Each row comes from the steps of one path. Every step used is in the known rows, and no mark comes twice. Write the path behind each row, first mark first.
In the rows, zero is written as 128.
Known rows
N Z E D B K: [143 217 129 116 121 141 126  95 143 178  94  66 136 138 145 119 114 113
 158 110 132 116 197 115 119 144 159  84 108]
B V X: [ 88 201 124 113 131 156 114 122 140 134 132  90 128 155 124  90 177 144
 150 103 115 125 160 140 104 118 156  74 124]
N K B A S: [ 89 208 117 100 175 120 107 134 119 148 131 122  99 176 132  97 136 139
 161 116 114 113 199 166  72 122 160 102 145]
C S A B K N Z E D: [129 210 148 102 163 148 121 107 143 152 107  88 169 155 154 142 117 123
 134 116 130 116 183 105  65 100 177  31 169]
B D: [106 185 121 121 144 149 113 138 134 145 127 116 113 156 130 100 159 131
 141 119 121 107 139 147 114 113 180  83 144]
B K N: [111 209 140 100 154 132  95 118 132 140 120  99 127 162 127  97 134 133
 132 120 113 114 177 140 105 112 151  88 119]
E Z B K N: [138 211 150 100 124 110 117  98 153 149 122  76 130 158 108  81 126 120
 135 109 118 118 183 127 115 113 139  97  95]
A B: [ 87 172 140 133 170 137 125 130 140 134 148 109  92 158 138  91 143 148
 121 104 118  92 153 157  84  98 166  64 160]
X V B: [ 94 179 121 109 139 132 122 117 139 111 139  80 125 147 119  97 153 127
 132 111 106 114 182 146 108 117 165  78 116]
Z B: [114 189 132 134 141 137 129 118 148 122 137  83  96 158 121  96 152 130
 131 108 115 104 146 163 112 107 156  83 114]
C S A B K N Z E: [136 209 155 112 166 149 122 104 143 135 119  94 162 156 162 133 122 137
 138 111 120 110 180 113  59  97 164  28 164]
C S: [107 176 137 131 165 142 121 133 133 103 139 113 131 164 151 101 157 138
 146 114 116 115 123 173  93  94 157  73 160]
C S A: [107 181 137 126 169 147 123 137 140  93 149 125 145 171 147 123 157 143
 158 119 118 122 121 176  72  81 159  57 157]
B A S C: [ 90 199 128  95 187 141 104 136 129  89 154 126 130 186 153  97 157 152
 138 113 114 129 161 181  74  89 152  83 173]
X Z B V: [ 97 198 135 114 112 133 132 104 155 125 143  57 121 157 134  92 166 132
 126 102 108 124 166 140 110 114 153  89  92]
B V: [ 93 197 126 114 145 141 113 126 137 128 138  97 121 162 133  97 164 143
 141 105 113 117 148 153 105 112 149  81 122]
B A: [ 94 207 122 113 167 131 115 129 133 124 148 110  86 171 132  90 152 151
 132 115 117 123 161 160  92  97 160  92 129]
V X: [ 97 185 130 129 141 156 115 129 139 125 132  99 110 151 125  85 166 140
 152 112 118 117 154 152 107 108 164  67 137]
V B A S C: [ 92 203 120  87 183 139 113 136 130  98 147 118 139 177 147  98 160 147
 128 112 105 124 181 169  72  97 160  85 168]
D B V X: [ 94 212 132 115 119 148 122 116 147 149 123  80 132 151 115  90 162 141
 158  96 120 121 178 136 100 133 152  99 108]
E D B: [ 99 191 133 118 141 135 120 127 143 152 116  91 115 151 118 102 133 122
 147 112 132 112 164 151 110 121 165 102 126]
Z B A S: [108 206 127 107 162 129 120 115 140 111 150  93  87 180 128  94 147 141
 118 103 116 129 169 168  85 103 155  94 128]
C S A B V: [ 83 189 138 114 172 141 135 130 145 114 159 117 150 172 149 125 156 155
 134 100 116 111 140 156  49  83 161  52 170]
E Z: [112 171 140 123 141 125 118 124 147 126 138 107 115 154 128  75 147 135
 154 111 124 120 143 154 111 100 143  75 134]
K B D: [101 202 111 118 140 142 124 143 132 166 111 122 114 158 129  95 157 124
 161 121 121  95 158 133 103 126 192  95 142]
V X Z E D B A S: [112 218 128 100 124 144 114 106 153 138 119  55 120 159 132  89 142 126
 138  98 137 161 222 128  95 133 176  87 137]
E D: [ 95 179 125 117 152 142 113 133 136 137 124 100 110 155 127 101 149 125
 139 118 126 115 146 154 114 105 168  78 141]

Which path is each row?
[ 88 212 116 112 141 135 124 129 134 147 122 104 121 164 132  93 163 136
 161 107 113 105 167 138  95 128 159  92 120] -> K B V
[126 219 126 113  98 141 125  97 155 168 107  47 146 142 133  99 131 115
 150 104 132 136 220 117 121 145 170  89 109] -> V X Z E D B K
[119 227 120 115 108 151 120 110 154 165  99  54 140 146 110 101 149 120
 153  91 136 131 191 121 120 146 166  83 117] -> Z E D B V X
[ 84 203 140 109 102 147 125 108 152 143 132  62 139 145 128  83 167 140
 155 100 117 133 191 124 100 132 157  99 102] -> D B V X Z
[137 211 148 113 129 154 104 106 147 167  75  57 129 133 122 105 124 107
 153 114 138 119 188 101 119 135 167  71 121] -> K N Z E D B
[110 201 136 119 123 148 134 100 144 141 125  67 119 147 136 103 165 132
 144 106 109 110 153 126 109 117 149  77  95] -> N Z B V
[113 223 144 102 147 138 117 105 141 140 118  72  92 156 120  91 147 135
 129 121 114 122 180 113  96 102 160  87 101] -> K N Z B A
[116 218 148 100 142 125 104 111 138 157 113  89 130 157 118  97 119 129
 141 111 118 111 194 136 101 128 149 113 105] -> D B K N
[ 91 181 129 117 162 147 126 141 144 149 147 130 115 164 128 119 147 144
 130 115 124  93 148 143  69  93 192  57 168] -> S A B D
[ 66 184 139 113 128 148 129 114 150 141 150  75 124 149 141  79 171 151
 125  97 112 117 184 121  82 111 169  61 142] -> A B V X Z
[132 190 131 118 114 126 134 118 157 156 127  94 117 153 111  84 152 118
 142 108 124 111 146 136 124 112 168  93 120] -> E Z B D
[ 95 205 133 104 131 140 125 106 150 110 151  67 101 169 131  79 167 142
 125 105 114 150 194 146  85 106 166  88 122] -> V X Z B A S
[ 87 175 139 127 173 141 126 134 146 123 158 122 105 163 133 113 142 152
 132 110 120  96 151 159  62  83 167  47 158] -> S A B
[ 98 198 132 125 120 153 126 107 156 142 137  55 123 147 143  82 165 143
 123  87 121 122 196 115  94 121 170  43 145] -> A B V X Z E
[139 217 135 100 136 149  98 102 136 168  85  67 140 143 140 114 126 111
 143 121 128 123 193 101 122 128 163  60 120] -> B K N Z E D
[151 228 149 111 127 142 106  93 143 164  91  64 137 140 139 106 115 121
 153 110 124 112 206 104 112 142 150  82 101] -> D B K N Z E
[ 88 220 112 111 165 117 119 133 122 165 128 117  91 169 123  94 139 140
 166 123 114 103 195 156  85 119 164 108 125] -> N K B A
[ 98 218 129 113 155 124 123 122 140 138 141 100  89 166 122  91 134 148
 140 108 123 120 177 155  89 113 157 118 114] -> D B A
[ 96 179 135 120 171 148 134 144 143 131 148 136 142 168 146 128 150 143
 135 114 124  99 130 151  57  84 193  55 192] -> C S A B D
[113 209 134 117 139 124 123 111 137 151 131  97 124 156 133 103 123 135
 149 108 117 105 179 154 102 129 147 113 107] -> D B K
[ 82 214 115 111 128 141 118 128 130 175 111  96 133 152 113  94 164 133
 182 110 111 105 195 134  97 140 159  90 119] -> N K B V X
[ 98 207 134 114 133 135 120 118 144 143 130  88 126 156 125  98 149 139
 148  99 119 113 165 147 101 128 146 105 107] -> D B V
[109 203 133 117 104 138 136  95 152 140 140  58 126 149 134  88 155 131
 137 110 108 123 190 133 111 119 160  88  94] -> V X Z B K
[118 213 155  99 135 138 108 100 135 164 102  83 136 144 135 103 122 129
 155 120 117 109 196 110 100 131 147 101 100] -> D B K N Z
[ 97 200 119  94 172 134 114 128 130 118 143 109 104 171 135  92 150 144
 120 110 109 131 187 157  78 110 165  88 142] -> V B A S
[112 213 149 102 125 149 113  99 144 144 107  60 127 148 121  98 159 127
 137 111 111 114 168 105 107 118 150  76  92] -> K N Z B V
[ 88 209 116 111 143 127 115 129 126 170 117 104 128 158 125 103 151 133
 173 112 109  94 182 148  95 134 151  97 117] -> N K B V
[ 91 172 144 128 182 142 135 137 143 107 158 127 132 169 149 121 147 150
 135 109 119 102 134 168  49  74 169  46 184] -> C S A B
[113 216 148  88 132 137 109 102 135 184  88  77 144 141 126 112 117 116
 152 123 125 115 198 101 107 133 159 104 102] -> E D B K N Z
[124 209 141 104 149 144 111 101 139 180  96  69 128 142 142 112 113 121
 121 111 129 104 203  92 101 123 173  47 147] -> A B K N Z E D
[ 99 197 155  98 165 143 114 110 139 153 131 108 133 154 144 123 126 145
 138 123 115 100 188 111  59  97 161  47 137] -> S A B K N Z
[ 70 186 146 109 141 153 140 121 154 114 160  93 166 162 153 111 176 156
 141 101 115 130 165 133  48  88 172  45 164] -> C S A B V X Z
[ 79 198 118  75 169 129 113 123 132  82 155  99 152 174 139 102 157 141
 127 107 102 130 200 165  76 100 160  86 153] -> X V B A S C
[ 95 195 126 103 177 134 104 128 129 107 150 117  94 180 141  93 151 149
 128 109 117 135 166 169  80 101 156  86 149] -> B A S
[ 84 217 114 112 127 147 126 126 137 154 117  97 127 155 123  85 175 138
 170 104 114 113 177 125  95 132 166  86 122] -> K B V X
